Each row was made from one path, in order. Every step used is in the known rows, and no mark comes twice. Write each row's path.
Known rows
u-m-n-w: [-16.4 -10.4  16.2  11.7   0.3   2.2   3.5 -21.2  -1.9 -20.1   3.7   7.8
   0.0   1.9 -27.0  -6.7   1.0  20.8  12.6  11.1 -10.1  -7.4   0.3  -6.2
  43.4 -24.4  -8.3 -13.9   1.5  -1.2   5.0  -2.1  24.1 -11.8]
u-w-q-d: [  8.6   1.6   3.0 -12.9  -0.1  41.1 -21.5  -9.3   2.2   8.3   2.0   5.3
   0.3 -12.2  24.4  16.1  18.8 -12.8  -7.2   1.4   4.8  -5.7   7.9  -2.5
 -20.4  39.3  17.8  -1.0   8.4   5.3 -34.3  17.2   9.7 -19.8]
d-u-w: [ 28.9  19.8 -34.6  19.8   4.0  30.8 -39.4 -65.0   4.0  34.9  -1.5 -11.7
  10.8  19.4   6.7  -5.7  10.5  -4.7  -2.2 -21.7   5.2   7.3  -2.0  -8.9
  -0.9   6.7   1.3  14.7   0.6   3.3  -1.9  -4.4   3.0   0.0]
q-d-u-m-n: [ -2.6  14.6   6.3   4.3   6.6  -3.8  20.2 -13.0  16.1  11.0  -7.7 -10.4
   3.4   7.5   0.1   7.0  -4.1   3.9  -7.5 -10.3  11.4 -11.9  -6.5 -13.5
 -52.1  -2.7  14.3  14.4   1.4   9.8  14.4  14.3 -31.4   4.8]
u-m-n-d-q: [ -5.0  -8.8  20.8  12.1   3.6 -21.7  -4.7 -21.3   2.1 -15.2   4.2   0.3
   6.0  -5.5 -27.7   3.9  -6.6  12.8  11.9  -0.6  -1.4  -7.1  -3.4   3.8
   6.7 -26.9  -9.8 -18.6   2.2 -11.6   2.7  -5.1   5.6  -3.0]
w-q-d-u-m: [  0.9   4.9  10.8 -21.8  -0.9  15.3  12.5  -7.5  16.3  -3.1   0.5  -3.2
   4.2  -7.3  21.3   9.1  -0.9  -6.7 -24.9  -2.8  18.9 -13.4  -2.8 -11.1
 -64.3  46.6  14.2  12.7   2.8  22.5 -20.3  27.7 -38.7   0.6]
d-u-w-q-m: [ 27.2  11.5 -31.1  18.1   0.1  27.5 -32.9 -51.6   7.1  32.5  -2.0  -8.1
   9.5   9.4  10.1   3.1  10.7 -17.1 -10.6 -10.4  18.0   5.7   0.3  -4.5
 -16.6  40.4   7.2  15.5  -0.6   9.9  -8.5   3.1   0.4  -2.9]
w-u: [  5.9   3.9 -21.9 -12.4  -6.4  29.0 -22.3  40.1 -13.4   6.5 -11.1   9.2
  -6.1  10.7  31.7 -19.4   1.8 -37.6  -8.5   2.4   3.0   9.3   1.8  30.2
  36.5 -20.4  -5.7  -0.1 -10.0  12.3 -36.1   6.2 -10.1   2.4]
m-n-d-q: [  5.2   7.2  19.7 -14.9   7.9 -35.6   9.9   3.5  -3.8   5.7   7.1 -16.8
   0.2  -9.9  -7.9  11.7 -13.2  40.6  12.4 -19.7 -11.2   2.5  -2.4 -11.1
 -19.0 -41.0  -3.7  -4.0   1.4 -25.0  20.7 -12.8  -0.3  13.1]
q-w: [ -3.4  11.1 -20.7  -4.8   1.3 -15.5   9.8  18.0  12.7 -17.9  -4.2  -3.4
  -6.0  13.6   8.0 -10.3   8.6 -36.1  -1.0   3.7 -19.0   4.1  -1.9 -13.0
 -17.9  25.3  -9.6  17.0   4.3  -4.1  32.9 -12.3 -27.8  27.3]
m-n: [ -1.3  -2.8  12.8 -10.0   6.3 -14.2  14.1  10.4  -3.9   1.4  -4.7 -12.5
 -10.9   5.8  -0.4   0.8  -8.7  16.5   8.7  -1.4  -0.1   0.9   1.6 -19.6
  21.2 -52.1   1.4  -3.1  -6.7 -12.9  27.3  -2.6  30.9   7.1]
w-q-m: [ -3.5 -14.9   0.9 -19.3  -5.0   4.9  11.4  19.9   6.9  -5.6  -6.0   4.9
  -0.7 -10.9  16.0   6.5  -0.1 -39.8 -23.4  10.6  23.8  -2.1   2.6   5.9
 -42.2  49.0  14.1   5.9  -2.2  11.5 -11.8  12.1  -6.9  -3.9]
u-m-n: [-10.8 -14.9  17.8  16.6   1.9  -7.2  -1.8 -13.4   2.7 -17.0  -4.4   2.6
  -1.5   5.0 -22.8  -3.0  -1.5  -3.3   8.8  13.5   7.4  -8.3  -0.7  -2.5
  34.9 -34.2  -6.7 -17.0  -3.2  -4.5   4.1   2.8  27.9  -5.8]
m-n-d-q-w: [  3.3   8.5  15.3 -11.0   7.7 -43.9  15.8  11.5   0.1  -0.9   7.6 -16.2
  -2.7  -6.7  -8.2  10.7 -10.8  32.4  14.7 -15.2 -17.9   3.1  -2.5 -16.2
 -25.1 -26.6  -6.6  -0.4   3.9 -26.0  32.7 -16.3  -7.2  20.3]
d-q-w-u-m: [ 15.4  10.9 -14.2  28.7  -2.0 -16.4  -1.5  17.3   1.9 -28.4   3.4  15.4
   7.5  -0.7   1.2   0.6  -6.7 -44.9  -4.1   2.5  12.7  -3.6 -10.5  32.3
  -7.8  25.4 -10.2  -8.1   5.0   0.4   4.0 -23.2 -59.1  10.2]
w-u-m-n-d: [ -2.7  -6.9  -3.7   3.2  -6.9   9.6 -25.7  34.8 -13.4   1.4  -7.4   9.6
  -6.0   5.9  10.2 -12.6   1.2 -19.5   5.1  11.2  -2.5   4.8   2.6  29.6
  52.8 -29.0 -13.4 -14.2 -10.1   5.9 -39.0  10.2   7.6  -1.0]

Which path is each row?
[-12.0   0.2  24.9 -26.7   2.3   1.2  37.0  14.6  -3.0  -6.4  10.2  -5.7
 -10.7  -8.2   4.6   5.0  -4.5  51.7   4.8   1.2 -18.9  -4.9   3.0 -31.0
   1.3 -11.1   6.3   4.2   3.7  -0.8  16.2   5.2  11.5  -3.0]  m-n-w-q-d
[-13.2   5.1 -15.5  -3.3  -7.8  40.6  -8.6   2.9 -13.7 -12.1   6.9  21.5
   2.5   4.6   6.4 -25.6   9.3  12.6   2.2   1.3 -29.2   4.3   1.1  15.7
  49.1  -0.7 -10.8  -1.6   4.8  18.4 -29.0  -4.4 -14.7 -16.2]  n-w-u-m
[  0.3  11.2 -32.4  -2.7  -5.3  -2.8  -2.5  55.3   1.5 -11.4  -7.9   6.2
 -11.6  15.9  24.6 -16.4  10.1 -51.6  -2.0  13.2 -17.9   9.8   0.2  10.0
  16.6  25.6 -13.6  12.5  -1.2   5.0   5.3  -5.7 -30.1  26.8]  q-w-u
[  3.1  -4.4  -2.6  10.9  -6.1   4.3 -23.0  31.0 -13.5  -4.6  -3.7  13.1
  -1.9   1.2   4.9  -7.5  -3.6 -19.1   4.1   6.3   2.8   2.1  -0.4  35.9
  47.4 -25.2 -11.8 -18.9  -7.3   5.0 -38.7   3.4  -5.2  -3.7]  w-u-m-n-d-q
[ -2.4  -9.4  -6.9  12.4  -7.3  17.5 -23.3  38.8 -13.2  -4.8 -11.1  14.3
  -8.2   9.4   9.9 -14.3   0.6 -30.0   3.3  17.6   7.4   2.3   2.7  31.2
  67.4 -31.1 -10.5 -16.7 -12.0  10.5 -34.8  11.0  14.3  -5.8]  w-u-m-n
[-15.2 -13.6  20.6   6.7  -1.6   5.1   6.5 -18.5   0.3 -23.4   6.0   8.4
  -0.6  -3.4 -19.3  -3.5   1.1  19.1   8.0  14.2  -7.7  -9.6   1.6  -7.3
  38.0 -10.1  -7.2 -15.1   2.1   3.8  -3.7   3.7  20.9 -12.4]  u-m-n-w-q
[ 10.1 -11.8  -4.3   6.8  -2.3  25.8 -23.7  -3.2  -2.8  13.8  -2.3   6.5
  -3.0 -10.0  11.4  16.6  17.3 -22.4  -0.9  12.9  12.8   1.5  10.4   1.3
   7.1  34.4  14.1  -6.7   2.5  -2.6 -18.4   7.9  40.6 -20.0]  u-w-q-m-n
[-16.7 -11.9  -3.8  11.5   0.2 -19.1  29.0  27.4  -2.3   4.6  -7.7   2.4
  -5.7  -0.9 -16.7   1.4  -2.7  -4.7   2.3  10.8   5.7   5.5   2.9   1.9
  -1.3  -3.3  12.6   3.7  -2.6  -8.2  36.4 -11.9  24.1  -4.0]  q-m-n-w
[ -4.2 -18.3   9.0 -15.6  -4.1  -8.4  18.8  29.5   3.0  -4.1  -6.1   0.5
  -6.6 -11.9   9.0  11.9  -3.6 -23.4 -15.4  15.8  25.3  -2.2   4.0  -1.1
 -27.4  34.3  13.6   2.2  -5.8   4.9  -0.1  12.0   9.7  -2.5]  w-q-m-n
[ -0.5  -6.3 -16.2   4.8  -8.4  27.9 -30.2  27.9 -11.0  -5.9 -11.0  19.2
  -2.1   9.5  15.0 -19.3   4.2 -44.8  -4.5  13.4   8.6   3.0   0.9  38.0
  54.0 -18.2 -10.1 -12.7  -9.2  17.6 -46.7  10.2  -2.9  -7.0]  w-u-m
[-12.0 -11.7  19.5   4.0   2.7 -15.5  -6.9 -14.6   2.7 -10.7   0.3  -1.9
   1.7  -1.2 -23.1  -0.9  -0.6  14.7  12.7   2.3  -8.5  -4.5   0.2  -4.4
  14.2 -30.6 -10.2 -13.0   0.0  -9.6  -0.3   2.0  19.2  -0.1]  u-m-n-d
[  6.8   0.4   1.1  24.4   2.8 -27.7  23.9   5.2  -3.6 -10.2   2.5   7.8
   9.2 -12.3 -20.1  14.1 -16.3  -9.5  -2.5  -4.9  27.0  -3.7  -7.5  23.0
 -31.5   0.1  11.9  -8.1   3.9 -10.1  31.6 -30.6 -25.8  -8.6]  d-q-m-n-w
[  9.5  10.7   2.1 -10.4   7.7 -16.2 -10.4 -20.1  -1.3  29.4   4.0 -24.0
  -2.0   3.7  -3.4   5.7  -1.4  45.6  15.4 -21.2 -20.0   9.5   1.8 -24.8
  -4.8 -32.0  -4.3   6.7  -0.4 -19.9  16.3  -3.4  23.4  14.4]  m-n-d-u-w
[-12.8  10.5   4.8 -23.6  -2.8  32.3  21.0 -26.8   6.0 -11.6  16.0   6.9
   7.7  -8.3  10.3  -5.5   6.1  38.0 -11.8  -7.5 -22.2  -8.2  -1.2 -15.4
 -28.9  45.8   6.4  13.5  13.1  21.5 -12.6  10.1 -37.5 -12.3]  n-w-q-d-u-m
[ -6.3   7.8  17.5 -16.9   2.8   1.0  32.6  -1.4  -0.9   1.2  10.6 -11.7
  -7.8  -2.2   4.8   3.0  -5.8  55.5   3.6  -4.2 -15.4  -4.4   1.1 -34.1
  -0.6  -4.1   5.2  10.0   2.4   0.9  18.9   4.0   6.5   0.8]  m-n-w-q-d-u
[ 12.2   8.0   9.2 -14.0   5.8 -13.5  -7.1 -15.7  -0.3  26.0   7.2 -23.7
  -2.9  -2.1   3.2   9.5  -1.1  46.3  11.4 -19.3 -16.5   7.0   3.0 -27.2
 -10.0 -16.4  -4.4   6.5  -0.1 -16.0   9.1   2.7  19.9  13.1]  m-n-d-u-w-q
[ 12.2  23.2 -17.5 -27.3   5.5  -7.4 -18.9 -43.1   6.7  29.6   5.8 -22.6
  14.3   5.4   4.6  -7.7  -0.3  29.6  -3.5 -42.5 -25.9  12.7  -4.5 -15.7
 -60.6  -4.0  -8.9  23.1   4.7  -7.2   0.1  -4.6 -36.9  21.8]  n-d-u
[ -6.2  -5.3  17.4  15.9   3.0 -31.9   0.6  -8.7   5.6 -19.5   3.9   0.6
   3.4  -4.2 -27.0   4.4  -2.6   7.4  14.0   4.6  -8.5  -6.2  -3.5   0.7
   5.4  -9.9 -12.8 -13.9   4.7 -13.5  12.2  -7.6  -0.9   3.9]  u-m-n-d-q-w
[ 10.6  -1.9   2.1  26.2   4.1 -33.3  19.0   8.2  -2.0  -7.8  -3.6   5.4
   8.6 -10.7 -18.7  16.9 -18.0 -26.9  -4.3  -3.5  36.4  -4.4  -8.3  25.4
 -38.7  -2.5  12.3 -11.3  -0.1 -12.0  31.1 -26.0 -21.2  -5.5]  d-q-m-n
[  9.5  11.0 -12.5  26.3   2.7   4.3  -8.4 -59.7   6.9   9.9   1.9  -8.2
   9.0  18.8 -17.4 -12.1  -2.6  20.7   2.6  -9.5   1.0  -2.0  -6.3 -15.2
  17.5  -8.2  -7.3   7.6  -2.0   7.3  14.5  -3.3   1.0   3.7]  d-u-m-n-w
[-16.1 -11.9  -8.8  11.4  -3.3 -14.0  22.9  44.8  -8.3   8.4 -10.1   6.7
  -8.3  -0.4  -8.6  -1.3  -1.7 -13.7   2.5  14.9   4.6   8.5   3.8  15.4
  11.6  -4.5  11.2   3.0  -6.4  -2.9  24.3  -9.4  22.1  -4.8]  q-m-n-w-u
[ 14.3   8.3 -12.2  28.3   3.5  -1.2 -13.9 -53.9   9.5  12.4  -3.5 -12.0
   7.7  20.2 -15.8  -8.4  -4.7   5.2   0.8 -10.0  10.7  -1.8  -6.4 -11.0
  10.8 -14.4  -8.0   5.3  -5.5   5.6  14.8  -1.2   1.6   8.0]  d-u-m-n
[  7.1  -9.0  -3.8  -0.4  -2.0  19.3 -26.8  -3.1  -1.7  16.7   1.0   2.9
  -1.3 -14.6  10.1  17.8  17.6 -11.5   1.5   6.1   2.2   5.1  11.0   0.7
  -8.0  36.7  12.2  -4.6   4.6  -7.7 -23.0   7.6  34.7 -16.0]  u-w-q-m-n-d
[ -6.2 -15.1  11.5 -22.6  -3.2 -14.2  14.8  29.5   4.2   0.5  -2.6  -2.8
  -4.4 -16.0   9.6  13.8  -2.0 -11.1 -12.9   8.0  12.5   0.2   4.3  -3.1
 -44.2  34.7  11.2   4.7  -2.8   1.2  -2.4  12.0   4.1   3.3]  w-q-m-n-d
[-16.3  -1.9  -4.0 -23.7  -5.6  24.9  21.3  -3.6  -0.7 -10.7  11.5  12.2
   3.7 -10.9   7.2  -7.7   5.8  17.5 -11.1   0.9 -16.5   0.6   3.0  -4.7
 -18.7  43.6   5.4  12.0   9.1  14.5  -5.9  -2.3 -14.7 -11.9]  n-w-q-m
